Every row comes from one small tree of marks. Brackets hold a mark, then the marks that hang from it, in the order of their numbers. Every link used is in the known rows. Which tree was each row made from?
Known rows:
[Z776 Z88 Z972]: [ 1.30  0.32 -1.49 -0.46  1.06  0.24 -0.57  3.50 -0.33 -0.77  0.40  0.31
  1.04  0.21 -0.19  0.05 -0.67  2.00  0.67 -0.71  1.12 -0.03]
[Z631 Z733 [Z776 Z88 Z112 Z972]]: [ 0.85  0.22 -1.40 -0.04  1.02 -0.06 -0.63  7.01  1.90  1.65  0.04  0.38
  0.92  0.98 -1.30 -0.95  0.38  2.10  0.20 -0.54  1.10 -0.33]
[Z776 [Z88 Z814] Z112 [Z631 Z733]]: [ 0.67  0.10 -0.59  0.19  0.67 -0.23 -0.66  3.89  1.25  0.73  0.31  0.40
  1.76  0.15 -0.93 -1.94  0.58  1.19  0.72  0.34  1.72 -0.45]
[Z631 Z776]: [-0.21  0.20 -1.93 -1.11  0.21  0.61 -0.64  0.37  1.28 -0.08 -0.12  1.13
  1.57  0.59 -0.11 -0.74 -0.05  0.51  0.84  0.67 -0.16  1.42]
[Z733 [Z631 [Z776 Z88 Z112]]]: [ 0.16 -0.32 -1.13  1.32  0.64 -0.40 -0.70  3.06  0.05  0.85 -0.23 -0.35
  1.12  0.45 -1.16 -1.31  0.33  1.19  0.90  1.36  0.33  0.44]
[Z733 Z631]: [-0.52 -0.46 -1.60  0.29  0.48  1.15 -0.37 -2.16 -0.25 -0.53 -0.35 -0.06
  1.49  0.14 -0.36  0.01 -0.12  0.16  1.54  0.92  0.15  0.39]
[Z776 Z972]: [ 0.33  0.20 -2.02 -0.91  0.88  0.85 -0.30  1.77  0.40 -0.47 -0.16  1.44
  0.92  0.42  0.01  0.26 -0.44  1.35  0.95 -0.70 -0.12 -0.22]
[Z776 [Z88 Z814] Z972]: [ 1.36 -0.04 -0.89 -0.66  1.14 -0.07 -1.18  3.59  0.36 -1.17  0.22  1.09
  1.12  0.07 -0.47 -0.41 -0.84  2.33  0.95 -0.82  1.57 -0.07]
[Z776 Z631]: [ 0.02  0.38 -1.84 -0.76  0.38  0.77  0.19 -0.27  0.31 -0.12  0.20  0.95
  1.70  0.06  0.31 -0.91  0.10 -0.04  0.87  0.60  0.04  0.80]
[Z88 [Z776 Z631]]: [-0.05  0.98 -1.31  0.44  0.29  0.49  0.90  0.77 -0.31 -0.72 -0.04 -0.05
  2.12  0.15  0.94 -1.72 -0.24  0.30  1.15  1.15  0.76  0.24]
[Z112 [Z776 Z88 Z631 Z972]]: [ 1.67  1.10 -1.72 -0.17  1.26 -0.64  0.66  5.96 -0.78  0.86  1.18  0.42
  1.03 -0.01 -0.07 -0.73 -0.07  2.25 -0.05 -0.29  1.21  0.60]
[Z776 [Z88 Z814] [Z631 Z733]]: [ 0.93  0.18 -0.73 -0.68  0.54  0.38 -0.81  1.86  1.49  0.03  0.70 -0.21
  2.23 -0.07 -0.72 -1.31  0.04  0.73  0.87  0.19  2.73  0.80]
[Z814 Z378]: [ 0.00 -0.59 -2.69 -0.73 -0.13  1.40 -0.44 -1.19 -0.12 -0.98  0.02  1.66
  1.62  0.02  0.97 -0.78 -0.15  1.63  1.22  0.63 -0.61  1.37]
[Z814 [Z88 [Z776 Z112]] Z378]: [-0.24 -0.03 -1.53  1.70 -0.52  0.58  0.63  1.28 -1.79 -1.59 -0.40  1.88
  1.76  0.43  1.52 -2.35  0.14  2.61  1.94  1.05 -1.62 -0.77]
[Z112 [Z776 Z88 Z631]]: [ 1.23  0.92 -1.69 -0.18  0.84 -0.63  0.44  3.18 -0.99  0.48  1.24 -0.08
  1.66 -0.20  0.13 -1.32  0.19  1.50  0.19  0.85  0.89  1.18]
[Z776 Z88 Z112 [Z631 Z733]]: [ 0.70  0.26 -1.26  0.19  0.69  0.06 -0.05  3.84  0.76  1.25  0.46 -0.36
  1.64  0.25 -0.68 -1.48  0.74  0.77  0.36  0.60  1.17 -0.38]
[Z112 [Z776 Z631 Z972]]: [ 0.85  0.98 -2.22 -0.53  1.08  0.02  0.98  4.10 -0.08  1.01  0.62  1.56
  0.92  0.19  0.14 -0.48  0.17  1.57  0.15 -0.35  0.10  0.47]
[Z733 [Z631 [Z776 Z88]]]: [ 0.41 -0.25 -1.22  0.55  0.49  0.29 -0.76  0.90  0.33  0.01  0.22 -1.07
  1.62  0.25 -0.90 -0.75 -0.21  0.87  1.15  1.17  1.32  1.69]
[Z112 Z776]: [ 0.15  0.47 -2.13 -0.83  0.64  0.05 -0.01  0.85 -0.55 -0.09  0.35  0.89
  1.54  0.21  0.18 -0.44  0.18  1.36  0.59  0.72 -0.62  0.50]
[Z631 [Z776 Z88]]: [ 0.76  0.33 -1.41 -0.68  0.39 -0.01 -0.91  2.31  0.70 -0.32  0.47  0.02
  1.73  0.38 -0.39 -1.00 -0.33  1.16  0.62  0.66  0.78  1.68]
[Z112 [Z776 Z88 Z972]]: [ 1.57  0.74 -1.82 -0.40  1.36 -0.57  0.01  5.14 -0.97  0.10  0.90  0.32
  1.00  0.16 -0.24 -0.09 -0.33  2.74  0.18 -0.45  0.80  0.17]
[Z972 [Z776 Z112 [Z631 Z733]]]: [ 0.27 -0.10 -1.90  0.09  0.53  0.30  0.85  3.53  0.58  1.41 -0.29  1.15
  1.77  0.82 -0.25 -1.27  1.23  1.29  0.62  0.89  0.30 -0.84]
[Z776 Z88 Z112 [Z631 Z733] Z972]: [ 1.06  0.46 -1.37  0.27  1.17  0.10  0.23  6.56  1.03  1.64  0.37  0.26
  0.93  0.44 -0.87 -1.04  0.47  1.59  0.14 -0.75  1.32 -0.95]

Write each row's tree:
[ 0.36  0.47 -2.00 -0.88  0.83  1.32  0.36  2.67  1.92  1.14  0.25  0.56
  1.37  0.46 -0.40 -0.19  0.18  0.57  0.64 -0.90  1.29  0.05] => [Z776 [Z631 Z733] Z972]
[ 0.38  1.06 -1.43  0.49  0.73  0.44  1.12  3.43  0.02 -0.32 -0.12  0.42
  1.47  0.32  0.76 -1.25 -0.49  1.08  1.02 -0.08  1.08 -0.23] => [Z88 [Z776 Z631 Z972]]
[ 1.22  0.56 -1.48  0.54  1.21 -0.33  0.20  6.21 -0.28  0.74  0.30  1.15
  0.58  0.24 -0.29 -1.24  0.16  1.81  0.19 -0.39  0.49 -0.66] => [Z776 Z88 Z112 Z631 Z972]
[ 1.36 -0.26 -0.83  0.62  0.81 -0.99  0.01  5.24 -0.72 -0.09 -0.01  1.85
  1.57  0.21 -0.27 -2.27  0.45  2.47  0.75  1.06  0.89 -0.51] => [Z972 [Z776 [Z88 Z814] Z112 Z631]]
[ 1.56  1.03 -1.62 -0.38  1.24 -0.13  0.68  5.98  0.51  1.73  1.28 -0.54
  1.38  0.19 -0.66 -0.53  0.26  1.99 -0.16 -0.55  2.17  0.40] => [Z112 [Z776 Z88 [Z631 Z733] Z972]]
[ 0.40  1.20 -0.94  0.84  0.29  0.57  1.40  2.90 -0.75 -1.06  0.24  0.97
  1.58  0.51  0.88 -1.26 -0.34  1.44  1.86 -0.32  0.35 -0.68] => [Z814 [Z88 [Z776 Z631 Z972]]]
[-0.22 -0.42 -1.42  1.14 -0.06  0.14 -0.33  1.82 -0.55 -1.39 -0.89  2.14
  1.71  0.16  0.96 -2.66 -0.11  2.57  1.42  1.14 -0.32 -0.37] => [Z88 [Z776 Z112] [Z814 Z378]]
[-0.21  0.91 -1.34  0.19  0.21  0.93  0.84  0.89  1.01  0.15  0.07 -0.70
  2.54  0.38  0.39 -1.52  0.11  0.10  1.07  0.93  1.75  0.04] => [Z88 [Z776 [Z631 Z733]]]
[ 1.10  0.15 -1.45  0.27  1.28 -0.43 -0.41  5.63 -0.52  0.02 -0.11  1.04
  0.51  0.41 -0.40 -0.61 -0.15  2.43  0.44 -0.58  0.01 -1.13] => [Z776 Z88 Z112 Z972]
[ 0.31  0.48 -0.82  0.10  0.81  0.25 -0.22  2.66  0.32 -1.56 -0.60  1.27
  1.51  0.37  0.29 -0.98 -0.95  1.95  1.49 -0.28  1.17 -0.76] => [Z88 [Z776 Z972] Z814]
[-0.33  0.57 -0.56  0.88  0.45  0.07  0.28  3.25  1.23  0.46 -0.61  0.50
  2.16  0.45 -0.08 -2.52  0.47  0.73  1.15  1.00  1.37 -1.09] => [Z88 [Z776 Z112 [Z631 Z733]] Z814]
[ 0.48 -0.12 -1.58  0.43  0.27  0.84 -0.13  2.14  0.03 -1.70 -0.53  2.13
  1.57  0.14  1.10 -1.47 -0.91  2.96  1.54 -0.17  0.90  0.26] => [Z88 [Z776 Z972] [Z814 Z378]]
[ 0.79  0.48 -1.34 -0.55  0.51  0.74 -0.17  1.83  0.88  0.52  0.91 -1.06
  2.14  0.08 -0.50 -0.95  0.14  0.40  0.58  0.38  2.17  0.75] => [Z776 Z88 [Z631 Z733]]
[ 1.21 -0.05 -1.42  0.52  0.77 -0.19  0.54  5.45 -0.02  1.23  0.29  0.11
  1.87  0.58 -0.54 -1.61  0.96  1.86  0.41  0.87  1.33 -0.70] => [Z972 [Z776 Z88 Z112 [Z631 Z733]]]
[-0.26 -0.33 -1.68  0.98  0.95  0.23 -0.24  3.80  0.98  1.44 -0.90  1.34
  0.29  0.83 -1.05 -0.61  0.32  1.31  0.89  0.19 -0.38 -0.26] => [Z733 [Z631 [Z776 Z112 Z972]]]
[ 1.14 -0.44 -1.54  0.52  0.82 -0.62 -0.09  4.51 -1.47 -0.37 -0.11  0.84
  1.45  0.58 -0.04 -1.21  0.38  2.67  0.73  1.06 -0.06 -1.07] => [Z972 [Z776 Z88 Z112]]
[ 1.16  0.11 -0.83 -0.95  0.89  0.17 -1.36  5.05  2.62  0.49  0.29  0.39
  1.46  0.66 -1.36 -0.72 -0.33  2.03  0.68 -0.92  2.72  0.81] => [Z631 Z733 [Z776 [Z88 Z814] Z972]]
[-0.09  0.10 -1.56  0.90 -0.69  1.14  0.54 -0.67 -1.59 -2.29  0.11  1.30
  2.28  0.24  1.70 -1.66 -0.41  2.28  2.23  0.88 -0.53  0.33] => [Z814 [Z88 Z776] Z378]
[ 0.40  0.15 -1.31 -0.14  0.53 -0.04 -0.87  4.57  1.57  1.29  0.13 -0.28
  1.55  0.77 -1.12 -1.40  0.60  1.34  0.40  0.70  0.83  0.26] => [Z631 Z733 [Z776 Z88 Z112]]
[-0.58  0.04 -1.75 -0.56  0.34  0.57 -0.59  2.68  2.27  1.56 -0.50  0.85
  1.46  0.98 -0.94 -1.15  0.88  0.70  0.52  0.62 -0.26  0.08] => [Z631 Z733 [Z776 Z112]]
[ 0.13  0.40 -1.92 -0.12  0.97  0.72  0.44  4.74  1.60  1.83 -0.23  1.36
  0.85  0.67 -0.59 -0.84  0.68  0.92  0.36 -0.56  0.35 -1.06] => [Z776 Z112 [Z631 Z733] Z972]
[ 1.84  0.78 -1.05 -0.35  1.34 -0.89  0.09  5.71 -0.35  0.36  1.00  1.21
  1.11 -0.15 -0.38 -1.24 -0.18  2.52  0.27 -0.46  1.73  0.71] => [Z112 [Z776 [Z88 Z814] Z631 Z972]]
[ 0.59  0.24 -1.40 -0.86  0.37  0.46 -0.94  2.44  1.84  0.54  0.56 -0.87
  2.07  0.59 -0.95 -0.76  0.04  0.95  0.58  0.63  1.80  1.33] => [Z631 Z733 [Z776 Z88]]
[ 0.62  0.12 -1.69  0.66  0.27  0.57  0.55  2.81  0.14 -0.95 -0.19  2.31
  1.60 -0.02  1.19 -2.15 -0.64  2.35  1.24 -0.12  1.39  0.69] => [Z88 [Z776 Z631 Z972] [Z814 Z378]]
[ 1.33 -0.31 -1.81 -0.30  0.36 -0.33 -0.81  2.24 -0.99 -0.94  0.85  1.51
  1.76 -0.35  0.45 -1.62 -0.22  3.35  0.61  0.80  0.78  1.63] => [Z112 [Z776 [Z88 [Z814 Z378]]]]
[-0.77 -0.42 -1.54  0.92  0.45  0.26 -0.41  1.17  0.81  1.04 -0.86  0.72
  0.99  0.63 -0.96 -1.10  0.53  0.56  1.13  1.40 -0.73  0.32] => [Z733 [Z631 [Z776 Z112]]]
[ 0.95 -0.34 -0.67  0.40  0.99 -0.09 -1.18  3.24  1.08 -0.02 -0.03  0.41
  0.99  0.33 -1.35 -0.65 -0.69  1.91  1.16 -0.05  2.20  1.11] => [Z733 [Z631 [Z776 [Z88 Z814] Z972]]]
[ 1.43  0.64 -1.56 -0.15  1.08  0.24  0.16  4.32 -0.08  0.05  0.73  0.43
  1.09  0.05 -0.08 -0.64 -0.44  1.39  0.47 -0.60  1.40  0.46] => [Z776 Z88 Z631 Z972]
[-0.37  0.89 -0.63  1.38 -0.08  0.52  1.30  2.58  0.06  0.24 -0.04  0.28
  2.17  0.74  0.29 -2.20  0.73  0.82  1.76  0.90  0.10 -1.52] => [Z814 [Z88 [Z776 Z112 [Z631 Z733]]]]
[ 1.01 -0.76 -1.61 -0.30  0.09  0.47 -1.35  0.65 -0.36 -1.77  0.37  1.52
  1.81 -0.28  0.42 -1.45 -0.60  2.53  1.14  0.38  1.06  1.44] => [Z776 [Z88 [Z814 Z378]]]
[ 0.31 -0.53 -0.41  1.20  0.66 -0.69 -1.26  3.02  0.69  0.33 -0.43  0.50
  1.15  0.33 -1.39 -1.85  0.15  1.51  1.18  1.24  0.87  0.51] => [Z733 [Z631 [Z776 [Z88 Z814] Z112]]]
[ 0.28  0.38 -1.91  0.06  1.02  0.23  0.56  4.49  0.38  0.99 -0.29  2.15
  0.49  0.48  0.00 -0.99  0.43  1.17  0.53 -0.41 -0.62 -0.85] => [Z776 Z112 Z631 Z972]
